Every row comes from one small tree of marks. Brackets hold a mark, then the marks that hang from it, in alphabetical order. Every link used is in the known rows. Which tree was each row made from?
Known rows:
(vemok (bazev (pada mumep nenu))): [-10  -1  -5   0   0  -3  -8  -4  16 -22  -3 -13 -17   7  16   3  -5  -2]
(nenu (pada (mami vemok) mumep)): [-32   7  14   8 -17 -19   8  -8  19  -1 -18 -26  -3  17  41  -5   2  13]
(nenu mami (pada (bazev vemok))): [-15  15  12   0 -14 -15   0   7  23  -1  -1  -9 -11  -3   8  -3  -1   8]
(mumep (pada vemok)): [ -3  -5   0  -1  -5  -9  -4  -3   1 -24  -3 -23  -2   3  21  -1   8 -14]
(vemok bazev (pada mami mumep nenu)): [-33   6   1  -5  -6 -33  -4  -3  15 -18  -9 -31 -16   6  20   8   2   0]
(nenu (pada bazev vemok)): [-23   8  14   2 -10 -27   1   5  11 -11  -2 -11 -22   8  12   2  -1   7]
(nenu (mami (vemok bazev)) (pada mumep)): [-37  15   7  -3 -19 -13   4  -4  18  -6   5 -19  -9  -5  18  -2   2  27]
(mami vemok): [-11   5  -2   4  -6   0   5   0  -2   5  -9  -7   1   6  14  -5   1   8]
(bazev (pada (nenu mami))): [  3  -3  -3   0  -3 -10  -1   5  27  -8   4  -4   0  -7  16   2  -4 -17]
(bazev pada): [ 6 -6 -2  1  0 12 -4  0  8 -5 -5  3  1  4 13 -4 -5 -6]
(mumep (pada bazev)): [-25   2   0  -1  -9   0  -5   0   5  -7 -10 -21  -3  -4   5   2   9  -3]
(mami (vemok bazev (pada mumep))): [-41   8  -2  -6 -10 -14  -2  -8  -4 -11  -8 -22 -13   6  18  -4   2  25]
(mumep pada): [ -9  -5  -4  -2  -4   2  -5  -4   1 -11  -1 -15   9  -3  11   0   9  -6]
(mami (vemok bazev (pada mumep nenu))): [-43   9  -6  -4  -5 -31  -3  -5   6 -17  -5 -25 -20   9  22   1   1  18]
(pada bazev): [-16   5   4   3  -6  -3   0   4   5   5  -9  -6 -12  -1  -4   3   0   3]
(pada mumep nenu (vemok bazev)): [-11   5   1  -1   0 -26  -3  -4  10 -28   0 -24 -31  10  15   8   1  -4]
(bazev (pada mumep nenu) vemok): [  9  -2  -3   7   4  -5  -6  -8  24 -22 -12 -13 -15  23  36  -5  -6  -9]
(vemok (pada mami)): [-17   0   4  -4  -6 -19  -1   1   5  -1 -11 -14   4   2  15   1   3  -5]
(pada mumep): [-10   0   4   2  -2  -4   1  -9   7  -6  -5 -10  -7   5  11   0   2   5]
(nenu (mami vemok)): [-11   8   1   2 -13  -4   8   2  11   9  -3  -9   5  -9  13  -3   3   3]

Which tree is each row?
[-23  11  12   4  -9 -15  -3  -5  19 -11 -12 -16 -23  17  19  -4  -2  18] -> (nenu (pada (bazev vemok) mumep))
[-11   1   1   2  -6  -4  -5  -3  25 -17 -17 -25 -14   9  28   6  -3 -13] -> (vemok (bazev (pada mami mumep nenu)))
[-28   6  -1  -4 -12 -21   4   2   8   3  -2 -12   4  -9  17  -4   4  10] -> (nenu (mami (vemok pada)))
[-12   8  14   7 -14 -15   5   6  14  -2 -25 -26 -17   7  18   6   2 -18] -> (pada bazev mami vemok)
[-28  13  -3   1 -12 -18   4  -3  18  -8  -1 -26 -15  -6  17   4   3   7] -> (pada mumep (nenu (mami (vemok bazev))))
[  1  -6  12   8 -10  -5   2  -8  23 -18 -25 -27 -12  19  46  -1  -2 -21] -> (bazev (pada mami mumep vemok))
[-21   3  10   3 -18 -13   0   2  14 -15 -26 -40  -9   4  30   5  10 -24] -> (mumep (pada bazev mami vemok))
[-20   6  11   6  -9 -18   3  -5  13 -13 -16 -23 -30  10  19   3   2  -1] -> (pada bazev mumep vemok)
[-22   3  12  -2 -10 -22   4  -6  24  -6  11 -11  -3  -6  16  -1   3  13] -> (nenu mami (pada mumep))
[ -9   8  11   0 -11  -9   1  -4  10 -17 -17 -33 -20   8  23   6   1 -10] -> (pada mami mumep (vemok bazev))
[-17   0   1  13 -11 -11   4  -7  29  -8 -29 -29  -8  22  53  -2  -1 -12] -> (bazev (pada (mami vemok) mumep nenu))
[ -1   0  -8  -3   2   2  -9   5  10 -16   3  -3 -11   3   6   3  -7  -7] -> (vemok (bazev (pada nenu)))
[-23   5  -8 -11   3 -28  -9   5   0 -16   9  -9 -13  -3  -4   7  -1   7] -> (vemok bazev (pada nenu))
[-43   9   1   1 -12 -19   1   4   0   4 -17 -15 -11   4  13  -4   2  16] -> (mami (vemok (pada bazev)))
[-14   7   1   9  -9 -19   8   3  15   4 -19 -22  -3  12  29   1   2 -10] -> (pada (mami vemok) nenu)
[-25  12   5   4 -16   2   5  -5   7  -1 -25 -30  -9   7  24   0   2   7] -> (pada (mami (vemok bazev)) mumep)
[-39  13   3   9 -16 -28   9  -1  30   2 -14 -29 -21  -1  23   4   5   4] -> (pada bazev mumep (nenu (mami vemok)))
[-14   8   1   5 -11 -15  -5   4  23 -14 -27 -39 -10  10  30   3   8 -23] -> (mumep (pada (bazev vemok) mami nenu))
[-23   6   3  11 -11 -23   8  -6  22  -2 -24 -33 -11  17  40   1   3  -6] -> (pada (mami vemok) mumep nenu)
[-15  15  15   5 -14 -13   0   6  20   0 -19 -17 -12  12  20  -2  -2   1] -> (nenu (pada (bazev vemok) mami))
